Each row was made from one small tree. The marks that hang from a mark follow it in brackets, in alphabetical order. Every link used is in the known rows. Write each row's tree.
Known rows
bunebe(tirot(gunev(voti))): [-2.26  2.89 -0.25  1.10  0.47  1.79  0.19 -1.10  0.48  0.55  0.95  2.13
  0.72 -1.72 -0.58 -1.85  0.60  2.52]
tirot(gunev(sekelu voti)): [ 0.74  1.47  1.32  0.39  0.17 -0.66  0.38  0.37  1.23 -0.50  0.03  0.47
 -0.67 -0.96 -0.50 -3.82 -1.98  1.54]
tirot(gunev(lareb)): [ 0.77 -0.44  0.26  1.32 -0.35 -0.82  2.34  0.90  1.15  0.71  3.20  0.53
  0.33 -0.09  0.02 -1.85 -0.06  1.88]
noraz(lareb): [ 0.05 -2.28 -0.18  2.29 -1.36  1.60  0.48 -0.63 -0.34  1.22  4.78  0.46
  0.48 -2.29 -0.18 -0.25  1.73 -2.31]
bunebe(tirot(gunev(lareb sekelu(bino) voti))): [-1.31  4.45 -0.81  1.61  0.08 -1.16 -0.79  0.76 -2.82 -0.56 -2.81  1.67
  0.39  1.96 -2.48 -1.29 -2.85  2.91]
vubo(forasu): [ 0.96 -3.77  1.29  0.40  1.63 -0.10  2.12 -0.54  1.69  0.30  6.12  0.83
  2.56 -1.22  1.02  2.52  2.23 -2.57]
tirot(gunev): [ 0.15 -1.07  2.05  0.59  0.44  0.44  1.73  0.04  1.87  0.69  4.91 -0.05
  0.48 -1.70 -0.75 -0.96  1.42  1.65]
sekelu(gunev(voti)): [ 0.44 -0.17 -1.64  0.10  0.72  2.32 -0.75  1.11  0.78  0.98 -0.74 -0.59
 -0.30 -0.20  0.83 -0.27  1.08  0.21]
gunev(sekelu(bino) tirot): [-0.14 -0.93  2.20 -1.14  0.39 -0.17  0.18 -0.52 -0.10  1.27  0.20 -0.08
 -2.96  0.36 -0.31 -0.49  1.27 -2.07]
bunebe(tirot(gunev(lareb sekelu voti))): [-0.56  5.19 -0.22  1.51 -0.78 -1.02 -0.51  0.41 -1.43  0.61 -2.05  2.77
 -0.25  0.16  0.38 -3.99 -2.97  2.70]
sekelu(bino gunev(lareb)): [ 0.78 -1.36 -1.37  0.49  0.83 -0.06 -0.08  2.73 -1.56  1.06  0.60 -1.61
  0.40  2.57 -1.02  2.95  0.71  0.53]
gunev(sekelu(bino)): [ 0.49 -1.66  2.00  0.32  0.67 -0.31  0.44  0.73 -0.80  1.33  2.40 -0.22
 -0.20  0.37 -1.81  0.98  0.71 -1.51]
tirot(gunev(lareb sekelu(bino(vubo)))): [ 0.98 -0.49  1.76  0.01 -0.46 -2.52 -0.71  0.85 -1.55 -0.32  1.52 -1.19
  1.55  0.21 -2.23  0.60 -1.44  1.31]
bino(tirot(gunev(voti)) vubo(forasu)): [-0.57 -1.94  0.86 -0.13  1.23  0.51  1.74 -2.65  2.69 -3.29  3.71 -0.11
  3.58 -2.23  1.15  3.10  1.08  0.02]
gunev(sekelu tirot voti): [ 0.14  1.27  0.11 -1.03 -0.96  0.61 -0.07 -1.02  1.57  1.22 -2.96  1.42
 -3.84 -1.02  2.23 -4.99 -0.05 -1.93]
tirot(gunev(sekelu)): [ 1.26  0.48  3.96  0.45  0.25 -1.49  0.80  0.68  0.91  0.73  3.83  0.39
 -0.40 -1.27 -0.32 -2.22 -0.86  1.07]
sekelu(bino(tirot(gunev) vubo(forasu))): [-1.03 -4.01  3.02 -0.11  2.30 -0.22  2.03 -2.00  0.88 -3.03  6.96 -1.37
  4.51 -0.89 -1.43  7.39  2.04 -0.24]
gunev(lareb sekelu(bino(vubo)) tirot voti): [ 0.33  0.33 -2.48 -1.58 -1.73 -0.29 -1.34 -0.66 -0.89  0.14 -5.30  0.11
 -1.83  0.54  0.73 -1.85 -0.69 -1.75]

Which tree is each row?
[-0.77  0.16 -3.19  1.08  0.77  1.43  1.18  1.70 -0.81 -0.57 -2.57 -1.32
 -0.52  3.42  0.47  3.01  0.18  0.37] | sekelu(bino(tirot) gunev(lareb voti))
[-0.13  0.35 -3.85 -0.97  0.12  1.31 -0.76  1.40 -0.58 -0.53 -5.41 -1.00
 -2.34  3.18  0.46 -0.06  0.32  0.51] | sekelu(bino gunev(lareb tirot voti))
[-0.92 -0.90  0.39  0.11 -0.31  1.11  0.08 -1.57 -0.21 -0.02 -0.72 -0.42
  0.13 -0.93 -0.20  2.11  0.73 -2.33] | gunev(sekelu(bino(tirot vubo)) voti)
[ 1.49  2.45 -0.66  0.96 -1.02 -2.03  0.86  1.11  0.37 -0.34 -1.83  0.98
 -0.75  0.69  0.27 -4.59 -3.29  2.05] | tirot(gunev(lareb sekelu voti))
[-0.22 -0.03 -1.78  0.59 -1.17 -0.21  0.47 -0.93 -1.12 -0.18 -2.43 -0.15
  0.43  0.55  0.50  1.42 -0.81 -1.98] | gunev(lareb sekelu(bino(tirot vubo)) voti)
[-0.87 -1.27 -1.85 -2.44  0.30  2.75 -2.94 -0.37  0.13 -0.43 -3.60 -2.02
 -0.81 -0.31 -0.18  1.80  2.11 -0.36] | sekelu(bino(vubo) gunev(tirot voti))
[ 0.17  1.72  0.40  0.61 -1.75 -1.01  1.01 -0.88  0.86 -0.85 -0.91  0.30
  0.12 -1.16  1.79 -1.98 -2.21  0.91] | bino(tirot(gunev(lareb sekelu voti)) vubo)
[ 0.50 -0.72  0.34 -1.36 -1.52 -0.99 -1.11 -0.34 -0.84  1.22 -1.65 -0.24
 -1.67  0.01  0.40 -0.49  0.33 -2.24] | gunev(lareb sekelu(bino(vubo)) tirot)
[ 0.27  0.86 -2.36 -0.55 -1.03 -0.59  0.23  0.42 -0.86  0.20 -5.46  0.38
 -3.31  2.43  0.50 -2.86 -1.28 -1.31] | gunev(lareb sekelu(bino) tirot voti)
[ 0.18 -3.65  1.34 -2.64  1.87  0.32 -2.16 -0.40  0.01 -1.35  2.03 -2.03
  1.83  0.00  0.37  6.03  2.91 -1.89] | sekelu(bino(vubo(forasu)) gunev(tirot))
[-0.11  0.49 -1.38 -1.46  0.06  2.39 -1.13  0.06  1.75  0.79 -3.04 -0.32
 -2.97 -0.19  2.20 -2.12  1.38 -0.23] | sekelu(gunev(tirot voti))
[-1.06  3.36  2.09  1.68  0.20 -1.90 -0.31  0.88 -3.06  0.75  1.14  1.41
  0.78  1.22 -2.24  0.17 -1.98  2.43] | bunebe(tirot(gunev(lareb sekelu(bino))))
[-2.13  2.94  1.26 -0.23  0.19  0.31 -2.85 -0.96 -1.96 -0.48 -0.67  0.92
  2.08 -1.51 -2.92  0.67 -0.90  1.88] | bunebe(tirot(gunev(sekelu(bino(vubo)) voti)))
[ 1.49  1.10  2.03  1.14 -0.71 -2.89  1.34  1.62  0.25  0.74  1.92  0.54
 -0.48  0.14  0.33 -2.97 -2.25  1.55] | tirot(gunev(lareb sekelu))
[ 0.05 -2.47 -1.50 -2.72  1.88  1.20 -2.63 -0.62  0.08 -2.50 -1.59 -1.86
  1.55  0.57  0.27  4.54  1.79 -1.38] | sekelu(bino(vubo(forasu)) gunev(tirot voti))
[-0.53 -2.96  3.47  0.11  1.35 -0.20  2.20 -2.39  2.61 -2.02  7.53 -0.34
  3.70 -2.75  1.32  4.58  1.95 -0.54] | bino(tirot(gunev) vubo(forasu))
[ 1.65  1.21 -2.09  1.02 -1.43 -0.83  0.99  1.07 -0.30  1.44 -2.48  1.36
 -1.22  0.75  1.82 -3.93 -1.77 -1.12] | gunev(lareb sekelu voti)
[-0.19 -0.51 -3.75 -1.81 -0.65  1.31 -2.47  0.52 -0.82 -0.44 -5.40 -1.68
 -0.81  1.51  0.66  1.01  0.81 -0.11] | sekelu(bino(vubo) gunev(lareb tirot voti))
